What can hang from each mark
K236: K339 K827
K352: K499
K452: K442 K997
K559: K442
K858: K236
K997: K452 K499 K827
K303: K352
K442: K559
K827: K236 K503 K997
K499: K339 K352 K951 K997
K14: K951
K951: K14 K499
K339: K236
K503: K827

Every row comes from one small tree of marks. The marks that hang from a mark follow it in brackets, in the order of their numbers. Every link used is in the known rows. Which tree was each row made from?
Known rows
K236{K339 K827{K997{K499}}}: [ 0.10  0.14 -0.05  0.15 -0.18  0.08 -0.10  0.19 -0.11 -0.35 -0.36 -0.06
  0.09  0.26  0.41 -0.31 -0.10  0.23  0.42  0.26  0.13  0.25 -0.08 -0.13
  0.07 -0.32  0.11  0.12 -0.11]
K951{K14 K499{K339{K236}}}: [ 0.23  0.16 -0.52 -0.03 -0.43  0.20 -0.67  0.08  0.00  0.05 -0.26 -0.16
 -0.47  0.33 -0.18  0.04  0.18  0.34  0.09 -0.12  0.21 -0.19 -0.03 -0.08
  0.41 -0.17 -0.06 -0.07  0.17]
K352{K499{K339 K997{K827}}}: [ 0.35 -0.14 -0.41 -0.14 -0.09 -0.26  0.13  0.01  0.09  0.30 -0.19 -0.02
 -0.16  0.04 -0.07 -0.06  0.22  0.20  0.04 -0.02  0.02  0.25 -0.09 -0.26
  0.15 -0.15  0.45 -0.14 -0.26]
K499{K339 K352 K951{K14} K997{K452{K442}}}: [ 0.48  0.50 -0.33 -0.09  0.28 -0.33  0.04 -0.10  0.54  0.62 -0.58  0.31
  0.22  0.46 -0.26 -0.79 -0.23  0.17  0.07 -0.70  0.44  0.11  0.13 -0.16
  0.45  0.39  0.13  0.00 -0.33]
K951{K499{K339{K236}}}: [ 0.13  0.10 -0.30 -0.05 -0.16  0.13 -0.45  0.02 -0.11  0.15 -0.15 -0.05
 -0.17  0.21 -0.18  0.01  0.31  0.37  0.08 -0.07  0.04 -0.02  0.07 -0.12
  0.26 -0.31 -0.06  0.05  0.05]
K236{K827{K503 K997{K499}}}: [-0.09 -0.18 -0.14  0.25 -0.13  0.16 -0.01  0.11  0.01 -0.16 -0.15 -0.23
  0.14  0.01  0.48 -0.22  0.01  0.36  0.09  0.22  0.21  0.06 -0.03 -0.17
  0.15 -0.36  0.24 -0.06 -0.24]
K997{K452{K442} K499{K352 K951{K14}}}: [ 0.39  0.22 -0.17  0.00  0.11 -0.04  0.06  0.35  0.15  0.13 -0.56  0.34
 -0.13  0.61  0.07 -0.63 -0.42  0.29 -0.03 -0.56 -0.11  0.29 -0.25 -0.38
  0.43  0.24  0.18 -0.28 -0.25]
K452{K997}: [ 0.22 -0.07  0.07  0.11  0.01 -0.09 -0.04  0.04  0.16  0.13  0.24  0.08
  0.11  0.13 -0.02  0.06 -0.12  0.08 -0.15  0.16  0.22  0.06 -0.05 -0.03
  0.02  0.19 -0.01 -0.25 -0.02]
K951{K14 K499}: [ 0.15  0.07 -0.44  0.06 -0.34  0.42 -0.56  0.13  0.01 -0.13 -0.20 -0.23
 -0.43  0.21  0.07  0.07 -0.09  0.24  0.06 -0.03  0.22 -0.13 -0.08 -0.10
  0.21 -0.06 -0.05 -0.22  0.07]
K452{K442{K559} K997{K499 K827{K236}}}: [ 0.31 -0.39 -0.34  0.28 -0.05 -0.36 -0.25  0.42  0.21  0.06  0.12  0.25
  0.04  0.11  0.53 -0.38 -0.27  0.29 -0.06  0.02  0.14  0.16 -0.23 -0.51
  0.10  0.31  0.53 -0.21 -0.12]
K827{K236 K503 K997}: [ 0.03 -0.18 -0.24  0.08 -0.03 -0.08 -0.06  0.09 -0.16 -0.09  0.28  0.05
  0.29 -0.37  0.45 -0.13 -0.07  0.11 -0.27 -0.29  0.28 -0.01 -0.03  0.21
  0.09 -0.19  0.10  0.24 -0.69]
K452{K997{K499{K352} K827}}: [ 0.45 -0.18 -0.15  0.17 -0.21 -0.10 -0.02  0.29  0.19  0.23  0.15  0.30
 -0.21  0.21  0.09 -0.10 -0.07  0.28  0.03  0.26  0.17  0.17 -0.14 -0.32
  0.05  0.29  0.22 -0.50 -0.08]
K352{K499{K339{K236} K951{K14} K997}}: [ 0.33  0.17 -0.43 -0.22 -0.18 -0.26  0.13 -0.12  0.08  0.38 -0.33  0.08
 -0.10  0.27 -0.17 -0.14  0.19  0.28 -0.05 -0.18  0.15  0.15  0.05 -0.11
  0.22  0.00  0.46  0.10 -0.26]
K303{K352{K499{K951}}}: [ 0.15  0.04  0.00  0.02  0.13  0.12  0.12 -0.14 -0.12  0.14 -0.27  0.24
 -0.18  0.16  0.12  0.22  0.11  0.11  0.04 -0.15 -0.13  0.08 -0.18 -0.19
 -0.08 -0.02  0.06  0.11 -0.12]
K827{K236{K339} K503 K997{K499}}: [ 0.22  0.01 -0.30  0.07 -0.12  0.07 -0.15  0.34 -0.35 -0.14 -0.01  0.20
  0.22 -0.13  0.53 -0.20 -0.13  0.21 -0.10 -0.31  0.15  0.25 -0.14  0.13
  0.16 -0.26  0.10  0.15 -0.70]
K559{K442}: [-0.09  0.07  0.18 -0.15  0.07 -0.21 -0.06  0.03 -0.15 -0.06  0.20 -0.18
  0.13  0.12 -0.02  0.14 -0.11  0.10  0.01 -0.09  0.06  0.09  0.09 -0.05
 -0.09  0.01 -0.18 -0.06 -0.29]
K303{K352{K499{K339{K236} K997{K827}}}}: [ 0.37 -0.08 -0.14  0.01  0.08 -0.09 -0.02 -0.13 -0.09  0.21 -0.26  0.28
 -0.28  0.10 -0.04  0.18  0.26  0.21  0.18 -0.08 -0.14  0.06 -0.19 -0.19
 -0.01 -0.16  0.19  0.07 -0.11]
K14{K951{K499}}: [-0.11  0.19 -0.07  0.09 -0.14  0.28 -0.12 -0.12 -0.05  0.08 -0.09 -0.17
  0.02  0.25  0.00 -0.03  0.07  0.05 -0.01 -0.08  0.12  0.07  0.07  0.17
  0.05  0.06 -0.07 -0.07 -0.15]
K499{K339{K236} K352 K951 K997{K452 K827}}: [ 0.57  0.38 -0.34 -0.12  0.15 -0.52  0.19 -0.18  0.43  0.71 -0.29  0.55
  0.14  0.34 -0.35 -0.67  0.24  0.33  0.25 -0.38  0.29  0.11  0.29 -0.12
  0.28  0.33  0.35  0.19 -0.46]
K951{K14 K499{K997}}: [ 0.29  0.10 -0.50  0.08 -0.18  0.40 -0.51  0.06  0.08 -0.07 -0.27 -0.17
 -0.27  0.13  0.08 -0.02 -0.17  0.30  0.09  0.01  0.31 -0.04  0.01 -0.06
  0.10 -0.01  0.10 -0.25 -0.09]
K503{K827}: [-0.04 -0.08 -0.05  0.19  0.11 -0.01 -0.03 -0.03 -0.07  0.00  0.22 -0.02
  0.28 -0.02  0.07 -0.05 -0.06 -0.12 -0.10  0.14 -0.07  0.12 -0.10 -0.12
 -0.10  0.07 -0.18  0.24  0.17]
K452{K442{K559} K997{K827{K503}}}: [ 0.16 -0.32 -0.27  0.29  0.09 -0.38 -0.28  0.12  0.39  0.12  0.17  0.05
  0.16  0.13  0.39 -0.34 -0.26  0.14 -0.12  0.01  0.19 -0.05 -0.13 -0.42
  0.18  0.23  0.41 -0.26 -0.16]
K858{K236{K339 K827{K503 K997{K452 K499}}}}: [ 0.16 -0.07 -0.18  0.21  0.05  0.03 -0.14  0.23 -0.22 -0.29 -0.10  0.02
  0.12  0.19  0.43 -0.35  0.02  0.10  0.19  0.00  0.10  0.15 -0.17  0.04
  0.07 -0.27  0.03  0.01 -0.25]
K14{K951{K499{K339{K236} K997}}}: [ 0.04  0.27 -0.17  0.04 -0.09  0.11 -0.16 -0.21 -0.02  0.27 -0.18 -0.09
  0.10  0.28 -0.15 -0.12  0.21  0.16  0.05 -0.14  0.19  0.09  0.17  0.22
  0.11  0.00  0.03  0.02 -0.20]
K352{K499{K339{K236{K827}}}}: [ 0.18 -0.12 -0.19 -0.19 -0.30 -0.19  0.06  0.06 -0.07  0.15 -0.12 -0.06
 -0.23  0.23 -0.15 -0.03  0.25  0.24  0.04  0.00 -0.09  0.08 -0.20 -0.19
  0.29 -0.38  0.28  0.05  0.00]
K858{K236{K339}}: [ 0.14  0.04 -0.09  0.05  0.07 -0.07 -0.15  0.13 -0.26 -0.16  0.04  0.18
  0.01  0.12  0.14 -0.16  0.04 -0.17  0.14 -0.06  0.00  0.05 -0.09  0.16
 -0.12  0.01 -0.12  0.08 -0.01]
K503{K827{K997{K452 K499{K339 K352 K951}}}}: [ 0.21  0.04 -0.21  0.22  0.14 -0.18 -0.03  0.05 -0.01  0.04 -0.11  0.21
  0.22  0.16  0.14 -0.30 -0.06  0.08 -0.07 -0.13 -0.04  0.30 -0.09 -0.19
  0.08  0.07 -0.15  0.13 -0.22]
K503{K827{K236 K997{K499{K339}}}}: [ 0.10 -0.15 -0.27  0.22  0.00 -0.18 -0.09  0.17 -0.23 -0.05  0.20  0.15
  0.29 -0.16  0.33 -0.16  0.00  0.05 -0.15 -0.02  0.05  0.26 -0.13 -0.10
 -0.05  0.00 -0.08  0.38 -0.13]
K499{K339 K352 K997{K452 K827}}: [ 0.63  0.10 -0.27 -0.04  0.19 -0.33  0.01  0.04  0.44  0.49 -0.25  0.32
  0.00  0.15 -0.30 -0.53  0.02  0.17  0.31 -0.33  0.21  0.14 -0.01 -0.15
  0.29  0.11  0.15 -0.23 -0.32]
K14{K951{K499{K352 K997{K452 K827}}}}: [ 0.18  0.18 -0.13  0.10 -0.05  0.21 -0.05 -0.10  0.13  0.19 -0.14  0.02
  0.00  0.29 -0.04 -0.27 -0.07  0.12  0.14 -0.16  0.18  0.13  0.04  0.11
  0.05  0.15  0.05 -0.21 -0.38]
K236{K339 K827{K997}}: [ 0.02  0.15  0.00  0.12 -0.12  0.00 -0.10  0.06 -0.03 -0.36 -0.23 -0.11
  0.16  0.21  0.35 -0.29 -0.11  0.11  0.40  0.24  0.21  0.14 -0.04 -0.05
  0.04 -0.30  0.05  0.24 -0.11]

Write each row's tree
[ 0.01  0.25 -0.10  0.04 -0.19  0.20 -0.17 -0.10  0.04  0.28 -0.18 -0.05
 -0.03  0.34 -0.16 -0.18  0.10  0.06  0.10 -0.23  0.21  0.02  0.04  0.13
  0.20  0.03 -0.18 -0.13 -0.10]  K14{K951{K499{K339 K352}}}
[ 0.24 -0.25 -0.40  0.09 -0.31 -0.04  0.03  0.44 -0.17  0.07  0.08  0.21
 -0.27 -0.11  0.36 -0.06  0.21  0.30  0.07  0.12 -0.03  0.27 -0.10 -0.30
 -0.01  0.15  0.43 -0.02 -0.14]  K997{K499 K827{K236}}
[ 0.18 -0.30 -0.23  0.27  0.07 -0.47 -0.27  0.13  0.40  0.06  0.15  0.11
  0.09  0.14  0.36 -0.33 -0.26  0.12 -0.04  0.08  0.17 -0.02 -0.12 -0.44
  0.08  0.31  0.42 -0.20 -0.06]  K452{K442{K559} K997{K827}}
[ 0.23 -0.10 -0.30  0.13  0.02 -0.53  0.00  0.28  0.13  0.41  0.08  0.25
  0.16  0.30  0.25 -0.38 -0.01  0.35 -0.29 -0.08  0.23  0.33 -0.03 -0.56
  0.24  0.37  0.45  0.00 -0.09]  K452{K442 K997{K499{K339 K951} K827{K236}}}
[ 0.21  0.17 -0.03  0.13 -0.07  0.07 -0.09  0.23 -0.07 -0.37 -0.40 -0.04
  0.09  0.37  0.36 -0.35 -0.15  0.23  0.40  0.12  0.06  0.32 -0.17 -0.12
  0.17 -0.33  0.08  0.07 -0.21]  K236{K339 K827{K997{K452 K499}}}
[ 0.31  0.06 -0.26  0.04  0.20  0.32 -0.27  0.04  0.02  0.01 -0.22 -0.06
  0.04  0.11  0.03 -0.11 -0.09  0.35  0.06 -0.08  0.07  0.20  0.03 -0.09
  0.06 -0.16  0.08 -0.19 -0.31]  K951{K499{K997{K452}}}
[ 0.04 -0.04 -0.06  0.14 -0.01  0.03 -0.10  0.16 -0.20 -0.23  0.04  0.00
  0.11  0.15  0.30 -0.27  0.06 -0.05  0.29  0.16  0.13  0.04 -0.12  0.05
 -0.09 -0.11 -0.03  0.16  0.12]  K858{K236{K339 K827}}
[ 0.30  0.05 -0.04  0.01  0.48 -0.18  0.09 -0.04  0.18  0.04 -0.21  0.08
  0.30  0.10  0.00 -0.37 -0.30  0.12 -0.04 -0.25 -0.02  0.24 -0.03 -0.05
  0.05  0.04  0.26 -0.06 -0.36]  K499{K997{K452{K442}}}
[ 0.23 -0.04 -0.14  0.09  0.15 -0.30 -0.06  0.17 -0.03 -0.26 -0.37  0.16
 -0.08  0.17  0.28 -0.32 -0.21  0.25 -0.08 -0.28 -0.18  0.28 -0.12 -0.16
  0.17 -0.13  0.20 -0.18 -0.51]  K827{K997{K452{K442} K499}}
[ 0.32  0.20 -0.34  0.03  0.33 -0.24  0.33 -0.09  0.23  0.34 -0.07  0.24
  0.39 -0.01  0.20 -0.33  0.08  0.20 -0.03 -0.20  0.30  0.33  0.29 -0.08
 -0.06  0.47  0.50  0.30 -0.62]  K499{K951 K997{K452 K827{K236}}}
[ 0.24  0.14 -0.06  0.16 -0.06  0.21 -0.11  0.25 -0.03 -0.25 -0.37 -0.04
  0.18  0.37  0.37 -0.45 -0.23  0.27  0.35 -0.01  0.12  0.23 -0.22 -0.11
  0.33 -0.43  0.04 -0.06 -0.36]  K236{K339 K827{K503 K997{K452 K499{K352}}}}
[ 0.20 -0.01 -0.13  0.17  0.17 -0.17 -0.09  0.12 -0.20 -0.23  0.24  0.16
  0.41 -0.05  0.28 -0.22 -0.22 -0.11 -0.08 -0.14 -0.01  0.30 -0.21  0.05
 -0.04  0.01 -0.20  0.48 -0.29]  K503{K827{K236{K339} K997{K452}}}
[ 0.33  0.12 -0.15  0.07  0.05 -0.17  0.06  0.13  0.06 -0.08 -0.40  0.35
 -0.10  0.21  0.21 -0.35 -0.15  0.26  0.02 -0.30 -0.01  0.25  0.00 -0.08
  0.13  0.05  0.11 -0.19 -0.62]  K827{K997{K452 K499{K352 K951}}}
[ 0.27 -0.07 -0.25  0.02  0.19 -0.27 -0.03  0.29  0.03  0.03  0.13  0.07
  0.16  0.16  0.25 -0.39 -0.14  0.09 -0.09 -0.43 -0.08  0.24 -0.27 -0.24
  0.39 -0.02  0.30  0.16 -0.47]  K997{K452{K442} K827{K236{K339} K503}}
[ 0.30  0.02 -0.15  0.00  0.12 -0.17 -0.09  0.34 -0.04  0.13 -0.45  0.08
  0.01  0.53 -0.05 -0.44  0.02  0.46 -0.04 -0.40 -0.29  0.30 -0.28 -0.35
  0.62 -0.32  0.24 -0.12 -0.10]  K997{K452{K442} K499{K339{K236{K827{K503}}}}}
[ 0.14 -0.20 -0.06  0.21  0.17 -0.33 -0.27  0.11  0.33  0.02  0.06  0.10
  0.24  0.19  0.28 -0.34 -0.41  0.08 -0.11 -0.06  0.16 -0.03 -0.16 -0.30
  0.09  0.21  0.23 -0.19 -0.02]  K452{K442{K559} K997}
[ 0.16  0.00 -0.26  0.08 -0.11 -0.23 -0.13  0.10 -0.07 -0.07 -0.34  0.13
 -0.16  0.01  0.19 -0.10  0.14  0.24  0.01 -0.08  0.02  0.17  0.06 -0.08
  0.12 -0.15  0.10 -0.14 -0.32]  K827{K997{K499{K339}}}
[ 0.53  0.10 -0.43  0.07 -0.19 -0.04  0.08  0.36  0.23  0.20 -0.37  0.36
 -0.43  0.44  0.12 -0.38 -0.02  0.34  0.18 -0.24 -0.03  0.28 -0.13 -0.41
  0.33  0.39  0.34 -0.36 -0.35]  K997{K452 K499{K352 K951{K14}} K827}
[ 0.38  0.00 -0.48  0.03 -0.04  0.19 -0.35  0.12  0.11  0.39 -0.09  0.10
 -0.03  0.02 -0.01 -0.31  0.09  0.39  0.19 -0.16  0.34  0.06  0.06 -0.21
  0.21 -0.14  0.09 -0.14 -0.27]  K951{K499{K339 K352 K997{K827{K236 K503}}}}
[ 0.28  0.12 -0.42 -0.17 -0.21 -0.22  0.15 -0.11  0.11  0.34 -0.33 -0.01
 -0.06  0.29 -0.09 -0.20  0.20  0.33  0.02 -0.08  0.21  0.14  0.04 -0.17
  0.23 -0.06  0.50  0.16 -0.20]  K352{K499{K339{K236{K827}} K951{K14} K997}}
[ 0.53  0.31 -0.38  0.02  0.09 -0.15  0.18 -0.07  0.53  0.38 -0.29  0.38
 -0.01  0.26  0.00 -0.59 -0.25  0.17  0.21 -0.29  0.41  0.08  0.15 -0.13
  0.09  0.59  0.35 -0.11 -0.52]  K499{K352 K951{K14} K997{K452 K827}}
[ 0.39 -0.14 -0.28  0.15 -0.22 -0.18 -0.13  0.21  0.11  0.37  0.13  0.16
 -0.10  0.22  0.01  0.02  0.25  0.39 -0.11  0.20  0.15  0.15 -0.05 -0.26
  0.27  0.10  0.28 -0.36 -0.10]  K452{K997{K499{K339{K236}} K827{K503}}}
[ 0.15  0.36 -0.32  0.04  0.12 -0.04  0.13 -0.22  0.26  0.27 -0.30  0.08
  0.24  0.08  0.10 -0.22 -0.07  0.12 -0.04 -0.10  0.44  0.08  0.34  0.03
 -0.07  0.46  0.31  0.14 -0.29]  K499{K951{K14} K997}
[ 0.11  0.11 -0.31  0.11 -0.15 -0.15 -0.05  0.04 -0.03 -0.13 -0.36  0.15
 -0.16  0.06  0.33 -0.13  0.01  0.23 -0.04 -0.06  0.12  0.14  0.13 -0.06
  0.01  0.09  0.21 -0.08 -0.41]  K827{K997{K499{K951{K14}}}}
[ 0.51  0.12 -0.63 -0.01 -0.39  0.11 -0.60  0.08  0.21  0.22 -0.27  0.08
 -0.50  0.28 -0.18 -0.27  0.03  0.42  0.31 -0.09  0.37 -0.18  0.00 -0.17
  0.31 -0.01  0.15 -0.21 -0.04]  K951{K14 K499{K339{K236} K352 K997{K827}}}
[ 0.26 -0.01 -0.24  0.07  0.19 -0.17 -0.24  0.25 -0.10 -0.24  0.00  0.15
  0.41 -0.05  0.52 -0.44 -0.35  0.06 -0.12 -0.63  0.12  0.15 -0.23  0.14
  0.32 -0.25  0.09  0.26 -0.85]  K827{K236{K339} K503 K997{K452{K442{K559}}}}
[ 0.13  0.03 -0.21  0.03 -0.03 -0.04 -0.15  0.15 -0.25 -0.15  0.16  0.12
  0.33 -0.21  0.43 -0.17 -0.14  0.05 -0.12 -0.33  0.26  0.09 -0.07  0.26
  0.12 -0.24  0.01  0.32 -0.70]  K827{K236{K339} K503 K997}
[ 0.26 -0.05 -0.24  0.15  0.10  0.03 -0.09  0.15 -0.05 -0.11 -0.28  0.04
  0.01  0.07  0.29 -0.15 -0.07  0.29 -0.16 -0.32 -0.08  0.21 -0.11  0.00
  0.32 -0.30  0.12 -0.34 -0.74]  K827{K503 K997{K452 K499}}
[ 0.31 -0.21 -0.31 -0.09 -0.07 -0.13  0.21  0.02  0.05  0.09 -0.07  0.01
 -0.17 -0.02  0.08 -0.04  0.00  0.18  0.03  0.10 -0.05  0.24 -0.13 -0.23
 -0.05 -0.08  0.52 -0.17 -0.35]  K352{K499{K997{K827}}}
[ 0.39 -0.08 -0.05  0.12 -0.19 -0.01 -0.11  0.25  0.13  0.34  0.04  0.21
  0.01  0.34 -0.06 -0.19 -0.02  0.39  0.00  0.12  0.23  0.09 -0.17 -0.19
  0.29  0.00  0.07 -0.38  0.02]  K452{K997{K499{K339{K236{K827{K503}}} K352}}}
[ 0.17 -0.18 -0.14  0.14  0.10 -0.42 -0.09  0.19  0.13  0.16  0.36  0.11
  0.27  0.18  0.27 -0.33 -0.27  0.13 -0.27 -0.04  0.22  0.14 -0.18 -0.35
  0.19  0.20  0.31  0.01 -0.17]  K452{K442 K997{K827{K236{K339} K503}}}
